What can hang from each mark:
dami: bafes datef faken gefirol gibu gubug kamov pamav revuru sepig
fodu: dami sepig
revuru: dami
pamav: dami
malu: dami
rute: dami fodu sepig
gefirol: dami
sepig: fodu fovuneg
gubug: dami
fovuneg: dami sepig
datef: dami
viriz: dami
kebif: dami

Known rows, with every way that one mark hangs from another:
gefirol[dami[datef kamov revuru]]: [ -4   1 -10 -12  -1 -12 -23  -8 -15  -1   5 -19  -4 -11  15 -11  31  -9
  20  16   4  16  16   2  -3  14 -16  14   0  -9  11  -2  25   8  29 -10
 -10]
kebif[dami[bafes]]: [ -4   1  -6  -4  -2  -6  -8  -2   7   7  -1 -20   9  -4 -18  -1  -7  -3
   2  -3 -19  -5  -1  -8   8   3  11  14   1  12   5  -4  10   6   9   5
 -46]
rute[dami[bafes datef faken gubug kamov] sepig[fodu]]: [ 32 -14 -31 -23  -3  26 -46   5  10 -31  15 -15  29   4  -3   6   2 -13
  51  -3  -8  -4  28 -16   8  12 -22  76   7 -16  23  -6  40 -20  26  -6
 -45]
pamav[dami]: [  3   9   3   5   8  -4   7  15   2   5  -6   5   4   8  -4  -4  -1   0
  -5   0   1  -3   2   1   1   1   0  -8   6  -6 -10 -28  -5   3   3   7
   4]
sepig[fodu[dami[gubug]] fovuneg]: [ -5  -8 -12 -18 -12 -14  -9  -7 -20  -1  -3  -8   3   3  42   3  -2  -4
  39   2   0  -7   5   1   6 -14 -19  16  -3   1  13 -10   5   3   3  26
  18]
sepig[fodu fovuneg[dami[revuru]]]: [  4 -13  -8 -12   3  -3 -23  -6 -29 -15   4 -17  -1 -15  39  -1  20   1
  21  17  -7   2  -2  -1 -15 -11 -13  13  10   9   9  -3  10  12  23  37
   8]
gubug[dami[datef gefirol kamov]]: [ 28  -9 -14  -8 -11 -13 -19 -17 -15   6  12  -4  -1 -13   1 -14  39 -12
  32  14   5   4  28  -5  -2   2 -20  28  -3 -13  -6  -7  21   0  28 -15
 -20]
malu[dami[bafes datef gefirol gubug kamov revuru sepig]]: [ 20 -12 -11 -12   7 -16 -22 -35 -24  -3  23 -47  27 -38  28 -24  20 -43
  44  18  -4  15  34  29 -19  34 -22  61   4   4  14  21  15  -9  47   3
 -11]
gefirol[dami]: [-10  -2  -1  -3  -7  -2   0   9  -6   4 -10  -3  -6   3  -1  -5   7   4
   2   7  13   6   1  -4  -2   5   1  -3  -2  -6   5 -20  12   5   5  -3
  -6]
gefirol[dami[gubug kamov pamav revuru sepig[fovuneg]]]: [  8   9 -15 -22  -6 -13 -26  -4 -32  -7  11 -40  22 -27  28 -26  20 -15
  41  21   6 -12  12  11 -10  36 -22  54   2 -14  18  11  13  18  37 -19
   2]
gefirol[dami[bafes datef revuru]]: [  0  -5  -3  -9   4  -9 -24  -8   0   1 -13 -31  -6 -23  -5 -10  22  -7
  12  15   3  13  15   1  -5  21  -4  11   1   1  16  -5  28   6  24   0
 -15]
fovuneg[dami[revuru]]: [  5   7   0  -2   3   5 -21 -14 -13  -8  10 -18  -3 -12   3  -2  16   5
   0  11 -12  20   5  -3 -14  11  -3 -11   1  11   7   1  17   4  23  18
  -1]
rute[fodu]: [ -3   9  -5   7  -5   3  -6   8   6  -6  -2  -3   5   4  -3   4   7 -10
  -3   7   4 -11  16  -8  -5  -8 -11   9  -1 -13   9  -9  17 -17  -1  12
  -2]
gubug[dami[gibu revuru]]: [  4   6  -6  12 -16 -17 -11  -6  12   5  -3 -29  -5 -25  -7  -9  18   1
   0   8  -8  18  19  10 -16  11 -20  12  10   9   0 -10  27   6  14  -5
 -23]
fovuneg[sepig[fodu]]: [ 13 -15  -5  -5  10  14  -2  -2   5 -14  -2  19  -2 -10  18   5   2 -15
   3  -5   5 -15   1  -9  13  -9 -12  34   2   8  12   0  -5  -8   5   7
   6]
datef[dami[bafes faken]]: [ -6 -21 -16  -6   9   6  -7  10  20  12  -5 -22  24  11  -9  -5  -4  -5
   7   8 -12 -14  -1  -4   2  22  12  17   4  -2   7 -12  18   4  12 -16
 -28]
fodu[sepig[fovuneg]]: [ -2 -12  -3   2   1  -5 -11   5 -19  -5   7   4  -8  -8  10   7  -4   2
  10  -6  -5   2 -16   6  -8  -8  -9   5   6  -2   1   6   5   2   2   9
  23]
pamav[dami[bafes datef faken revuru]]: [  3  -3 -13 -10  15  -3 -20   0  25   2  -5 -31   7 -12  -4  -5  17  -9
   7  13  -9   2  17   4  -4  27   1  22  13  -9   0 -13  23   2  32  -4
 -24]
datef[dami[faken kamov pamav revuru]]: [ -8   0 -27  -7   8   1 -19   3  14   5  14 -23  33   3  14 -16  20 -18
  17  15 -20 -23   7   6  -6  39 -12  27   7 -17  12   1  20   9  29 -32
 -16]
fovuneg[dami[datef faken gibu gubug kamov revuru] sepig]: [  6 -12 -31 -28   1  15 -48 -22   7  -5  39 -44  10 -31  23  13  34 -13
  16  20 -12  24  34   0   1  30 -15  67   5   3  15  11  30  -2  65 -24
 -41]
revuru[dami[datef sepig]]: [ 36  -5  -2 -27   9   9 -16 -12  -7  -6  -4   3 -13 -10  -7  -6  23   3
   1  13   4   9  23 -13  -3  -1 -24  15  -5 -10   8 -10  12  -1  13  -8
  -4]
rute[dami[datef gefirol gibu kamov revuru] fodu[sepig]]: [  7   0 -24  15  -7  -7 -53  -2   7  -3  24 -36  18 -30   4  -1  34 -42
  22   6 -10  27  51   1 -32   9 -50  49  13 -24  25 -12  52 -15  50   2
  -3]
gefirol[dami[faken]]: [-19  -9 -15 -12 -12   5  -4  10  10   3  -6 -10  -2   7   5  -2   8   7
   6  12  14   4   3  -5  -4  18   5  11   1 -12   5 -17  21   3  13 -16
 -22]
gefirol[dami[gibu kamov]]: [-19  -8  -9  -2  -8  -5  -9  11  -4  14   7 -23   3  -9   9  -6  19 -11
   7  12  19  14  13   1   1  16  -2  20   3  -3   3 -17  10   9  17 -21
 -26]
gubug[dami[kamov pamav revuru]]: [ 20  19  -9   3  -8  -4 -17 -11  -6  -5  11 -11   6 -18  -9 -19  29  -7
  21  10  -7 -13  15  -2   0  25 -20  18  -1  -8   3   5  20   2  16 -17
 -16]
kebif[dami[gefirol sepig]]: [  9  -2 -13 -10  -5 -17  -8 -10  -4   4   4 -15  11 -15  13 -19   6 -18
  10   3 -15   4  10   3 -21   4 -11  38   6  -1   5  -3   4  13  32   0
 -27]
dami[bafes datef faken gefirol kamov revuru]: [  2 -23 -27 -20   2 -10 -45 -31  17   4  17 -53  21 -36  15 -12  38 -37
  34  22  -3   0  32   7  -9  46  -5  60   8  -4  11  26  31   7  56 -22
 -26]
pamav[dami[bafes gibu kamov sepig]]: [ 15  -3   2  -1  21   1  -7  12   2  11   8 -30  20 -23  -1 -22   7 -27
   5   8  11   0  13   1   2  27   4  44  13   0  -5 -13 -11   7  26 -17
 -29]
malu[dami[bafes datef gibu kamov revuru sepig]]: [ 10 -15  -2  -2  23  -3 -13 -17 -12   1  25 -41  12 -39  25 -17  19 -37
  16  18  -3  25  24  22 -21  25 -13  55   9   2   8  12   9 -12  37  -4
 -34]
malu[dami[bafes datef faken gefirol gibu pamav]]: [ -5 -29 -22  -8  14  11 -14  -9  28  18  23 -39  17 -30  16  -3  31 -36
  19  25   6   4  33  13 -24  36   1  53   7 -23   2 -14  13 -19  39 -16
 -40]
datef[dami[gubug sepig]]: [ 16   0 -12 -10   4 -10   0   5  -9   4  -5 -11  25   9   8 -17 -10  -5
  17   3 -16  -3   8  11  -6  10 -18  21   3  -2  10  -8   5   7  13 -12
   1]
viriz[dami[bafes datef gefirol kamov pamav revuru sepig]]: [ 44 -13 -13 -14  21   4 -38 -20 -10   0  15 -26  16 -52  10 -34  51 -43
  38  19  12  -7  15   4 -17  58 -21  40   8  -8  11  -4  10 -10  59 -14
  -2]

Rows:
[ 12  -6 -32 -18  16   3 -19   3   7  -8   4 -16  33  -4  39 -33  24 -31
  30  18 -13 -26  13   7 -10  38 -29  55  14 -19  19   4  14   7  36 -28
 -13] : datef[dami[faken kamov pamav revuru sepig[fodu]]]
[ 45 -11 -16 -14   8   1 -32 -16   2  11  17 -34  12 -49  -4 -33  49 -36
  35  24  12  -4  41  -7  -8  37 -19  72   3 -20   2  -2  13  -1  49 -38
 -44] : gubug[dami[bafes datef gefirol gibu kamov pamav sepig]]
[  7 -12  -8   1  14  -6   1  15   5  14  -1 -17  18  -5  11 -18   0 -13
  -2   8 -10   8   8   9 -17   7 -13  26  10  -5   5 -19   0  10  18 -18
 -14] : datef[dami[gibu sepig]]
[ 28 -12  -6 -14   4  12 -16  10 -37 -17  13  -2  22  -3  22 -16   0 -12
  38   3   1  -8   4 -11  -8 -15 -17  55   6 -16  11  -7   2   4  24   8
  -6] : rute[dami[kamov sepig[fodu fovuneg]]]
[ 19   8 -12  -5  20  -2 -15   0  -9  -1  10 -16  31 -10  15 -32  17 -26
  16  13 -17 -17   6   7 -13  33 -22  31   5 -14  15   6   4  11  29 -25
   2] : datef[dami[kamov pamav revuru sepig]]
[ 11 -24 -19  -8   4 -20 -23  -6  -2  22  11 -58  49 -27  11 -27  10 -42
  33  13  -5  -2  29  15  -8  40 -13  65  10   8  12  -2   8  17  42 -29
 -20] : datef[dami[bafes gefirol gibu gubug kamov sepig]]
[  8  -6   1   5  10 -10  -6   1  10  13  -7 -21  17 -15 -11 -13   7 -22
   7   5   7 -10  12   1  -4  21   8   9   8   2  -5 -24   0   8  20   8
   3] : pamav[dami[bafes gefirol]]
[ 42 -24 -13 -18   1 -23 -32 -25 -17 -11 -10 -33   2 -49  22 -30  37 -21
  45  24  -1  -2  27   5 -24   8 -32  65  12  -2  10   3  26  10  43  13
 -10] : gubug[dami[bafes datef gefirol revuru sepig[fodu fovuneg]]]
[  2  -7  -4   0   3  -1 -29  -6 -30 -11  15  -9 -12 -18  12   7   8   6
   9   4 -14  17 -12   4 -20   1 -11  -2   8   7   7   7  17   5  21  24
  21] : fodu[sepig[fovuneg[dami[revuru]]]]
[ 17  -7  -9  -1  14  -9 -32 -20  24   7   5 -65  26 -70  10 -33  27 -49
  11  18   2  -2  29  15 -31  59 -14  61  16   0  18  15   5  12  49 -19
  -7] : dami[bafes gefirol gibu pamav revuru sepig]
[ 12 -23 -26 -16  15  24 -29   8  21  14  20 -25   9 -24  -1  -4  44 -22
  23  18  16  -6  11  -6   6  50   1  35   8 -17  -2 -25  13 -21  40 -37
 -50] : viriz[dami[bafes datef faken gibu kamov pamav]]
[ 10   7 -15 -11  -7  -8 -19 -20  12  17  13 -36  16 -32  24 -20  15 -34
  26   8   6   9  33   6 -17  38 -26  40  -2 -12  18  -9   2  -1  35 -18
   6] : fodu[dami[gefirol gibu gubug pamav sepig]]
[ -1   1 -15 -16  -2  -4 -37  -8 -24   2  33 -53  21 -30  25  -1  28  -8
  27  23 -10   2  15   8 -12  23  -9  38   5  -2   6   6  11  16  42  -4
 -11] : sepig[fovuneg[dami[gibu gubug kamov pamav revuru]]]
[-11 -15 -26  -9  -7 -15 -25   1  26  23  12 -62  40 -21   5  -9  15 -33
  26  15   8  -3  35  13   3  47   3  57  17  -1  -5 -16  14  12  42 -28
 -35] : pamav[dami[bafes faken gefirol gibu gubug kamov]]
[ 19  -7  -1 -12  13  31 -19 -11 -23 -11  32   7   2 -10   4   7  13  -6
   2   6   3   0  -1 -25  14   5   7  25  -9   8   6   3   0  -5  28   0
 -12] : fovuneg[dami[kamov] sepig]
[ 25  -2 -18 -13 -11   8  -7  -4  -7  -7  11  -4   5  -2   1 -22  14   0
  23  14   6  -6  11  -7  -2  18  -9  48   1 -13  -4   5  18  -3  21 -31
 -42] : gubug[dami[faken kamov sepig]]
[-16  -5 -28   0   7  -4 -17  10  39  15   4 -39  26 -10  12 -10  17 -16
   1  16 -22  -6  14  14 -21  38 -13  26  15 -14  12 -14  22  10  30 -32
 -21] : datef[dami[faken gibu pamav revuru]]
[ 16  -5  -7 -19  -6 -11  -8  -3 -27  -7   5 -21  13 -13  20  -9  -8   2
  25   8  -2  -5   3  13 -10   1 -11  43   3  -4   4  12  -4  10  16  -2
   6] : dami[gubug sepig[fovuneg]]
[  3   7 -12  -5  -8 -22 -19 -13   9  -1   2 -52  15 -37  20 -15   3 -16
   9   7 -10  23  26  29 -21  29 -28  45  16  11  13  16  11  10  30 -13
  -6] : dami[gibu gubug revuru sepig]
[  2   0 -17 -11   6  -5 -22   4  -1  -3   1 -31  10 -33  38 -33  37 -36
  22  21  17   1  23   7 -13  39 -31  53  14 -11  20  -4  10  10  36 -22
 -14] : gefirol[dami[gibu kamov pamav revuru sepig[fodu]]]
[ 22   7 -26 -38   1 -10 -26  -6 -28  -2  25 -22  19 -11  23 -13  20 -12
  43  13 -22 -14  16   2   2   4 -20  68   0 -25   6   8   3  10  41 -22
 -42] : kebif[dami[datef gubug kamov pamav sepig[fovuneg]]]
[ 26  -8  -4 -13   7   9 -18 -16 -22  -4  15 -13   4 -21  15 -18  20 -11
  12  16   6  16  12  -8 -24  13  -4  19   1  -1   4  -4   1   4  39   8
   1] : fovuneg[dami[gefirol sepig]]
[ 19 -34 -31 -35   1   0 -31 -14  25   3  -5 -27  -1 -28  29 -11  45 -24
  16  26  15  14  48  -3 -18  17 -37  61  14 -13  10 -20  25   4  42 -18
 -22] : revuru[dami[datef faken gefirol gibu sepig[fodu]]]
[ 28 -11 -10 -11  29  10  -7  10   4   0 -13  -5  26  -6   8 -31  10 -27
  20   8  -5 -31   5  -6   1  22 -12  32   7  -9  18 -11  -3   0  14  -9
  -8] : datef[dami[bafes pamav sepig[fodu]]]
[  3  -6  -8 -20  -4  -7 -19  -2  -5   5 -11 -27   2  -7  -9  -3  13  -1
  25  11  10   9  21  -1  11  17  -2  17  -3  -4  12 -12  24  -1  17  -9
 -22] : gefirol[dami[bafes datef gubug]]
[ 13  -1 -14 -12  -3   6 -21   0  -7 -20   8   6   5  -2  30   6  -3  -7
  35  -3  -4 -19   1  -8  -5  -4 -27  35  -2 -11  19 -12   8  -8  -1  22
  17] : rute[sepig[fodu[dami[gubug pamav]] fovuneg]]
[ 17   2   6  -7   8   9  -6 -17  -4   3   1 -10  -1 -13  -1 -16  -8 -13
  12   0   4   3   2 -14   0  18   3  11 -11   3  16   2   0  -6   9   6
  -3] : fodu[dami[bafes sepig]]
[ 26   0  -1 -15  12  20 -17  -8 -35 -10  24  -4   4  -7  11 -15  17  -5
  13  14   4  10   4 -14  -4  11   0  21  -3   0   2   6  -3  -1  29  -2
 -16] : fovuneg[dami[kamov sepig]]
[ 27  -1   3 -17  15  10 -13 -21  -5   3   3  -7  -9 -15   2 -13   6 -14
  18   4   2  11  12 -15   1  11  -5  16 -12  -6  16   0   4 -11  19   2
  -9] : fodu[dami[bafes datef sepig]]
[ 11 -16 -25 -20   0  17 -24 -22  29  -2   5 -13  18 -22  21  -2   9 -36
  32   2   8 -27  22 -14  16  34 -14  58  -4   0  28  -1  11 -12  30  -5
  -1] : fovuneg[sepig[fodu[dami[bafes faken gefirol gubug pamav]]]]
[ 27  -4  -1 -11  22  28 -24  -3   0   1  17 -33   8 -34  -6 -17  22 -16
   3  18   6   5  14 -14 -10  36   7  32   3  -3   9  -5  -2  -4  34 -11
 -33] : fovuneg[dami[bafes gibu pamav sepig]]
[ 42 -18  -4 -31  16  11 -23 -13  -1 -11 -17  -4  -8 -17  -4 -12  25 -11
  14  13  10  -2  27 -18   9   5 -23  31   0   1  16  -9  15  -4  12   3
 -13] : revuru[dami[bafes datef sepig[fodu]]]
[ 18 -15 -29 -34   0  12 -37 -19  15   6  17 -16   7 -13   2  -4  52 -19
  24  25  10 -15  37 -16   2  33 -20  40  -5 -28   6 -10  24   2  37 -35
 -17] : revuru[dami[datef faken gefirol kamov pamav]]
[  1  -4 -12 -11  -8 -28 -22  -8  -9  -2   7 -60  19 -42  32 -11   1 -10
  18  14 -10  15  16  31 -28  17 -24  58  16   8  11  16   8  20  34  -5
  -1] : dami[gibu gubug revuru sepig[fovuneg]]
[ -2 -16 -32 -11   6   1 -18   3  13  16  17 -18  38   3  16 -18  24 -29
  28  17  -6 -28  13   0  -7  36  -7  38   3 -25   5 -10  12  10  36 -38
 -12] : datef[dami[faken gefirol kamov pamav]]
[ 38   5 -20 -33  12   3 -19  -6  -3 -15  -3   0   7 -13  30 -20  27 -21
  38  11   2 -11  30   5   3  11 -39  51   6 -25  15   6  -1 -12  23 -16
  -3] : dami[datef gubug pamav sepig[fodu]]
[ 22  -1 -25 -12  -5  13 -15   3  13   2  19 -21  10 -20   3 -25  30 -13
  20  21   8  -9  23  -5  -7  36 -14  65   6 -25  -2  -2  15  -4  31 -50
 -55] : gubug[dami[faken gibu kamov pamav sepig]]
[ 30  -9 -11 -23  20  31 -39 -13   8   2  25 -32   8 -37  -8  11  29 -15
  10  14  -2   2  29 -17  13  28  -1  51  -4   0  16  -5  10 -13  44 -16
 -35] : fovuneg[dami[bafes datef gibu gubug pamav] sepig]
[ -5 -25 -18 -10  -4   2 -19 -13  25   7   2 -36  18 -21  -1  -6   9 -22
  16  12   7 -10  13  -1  -7  35  14  38   6   0   4   7  16   4  28 -11
 -20] : dami[bafes faken gefirol]
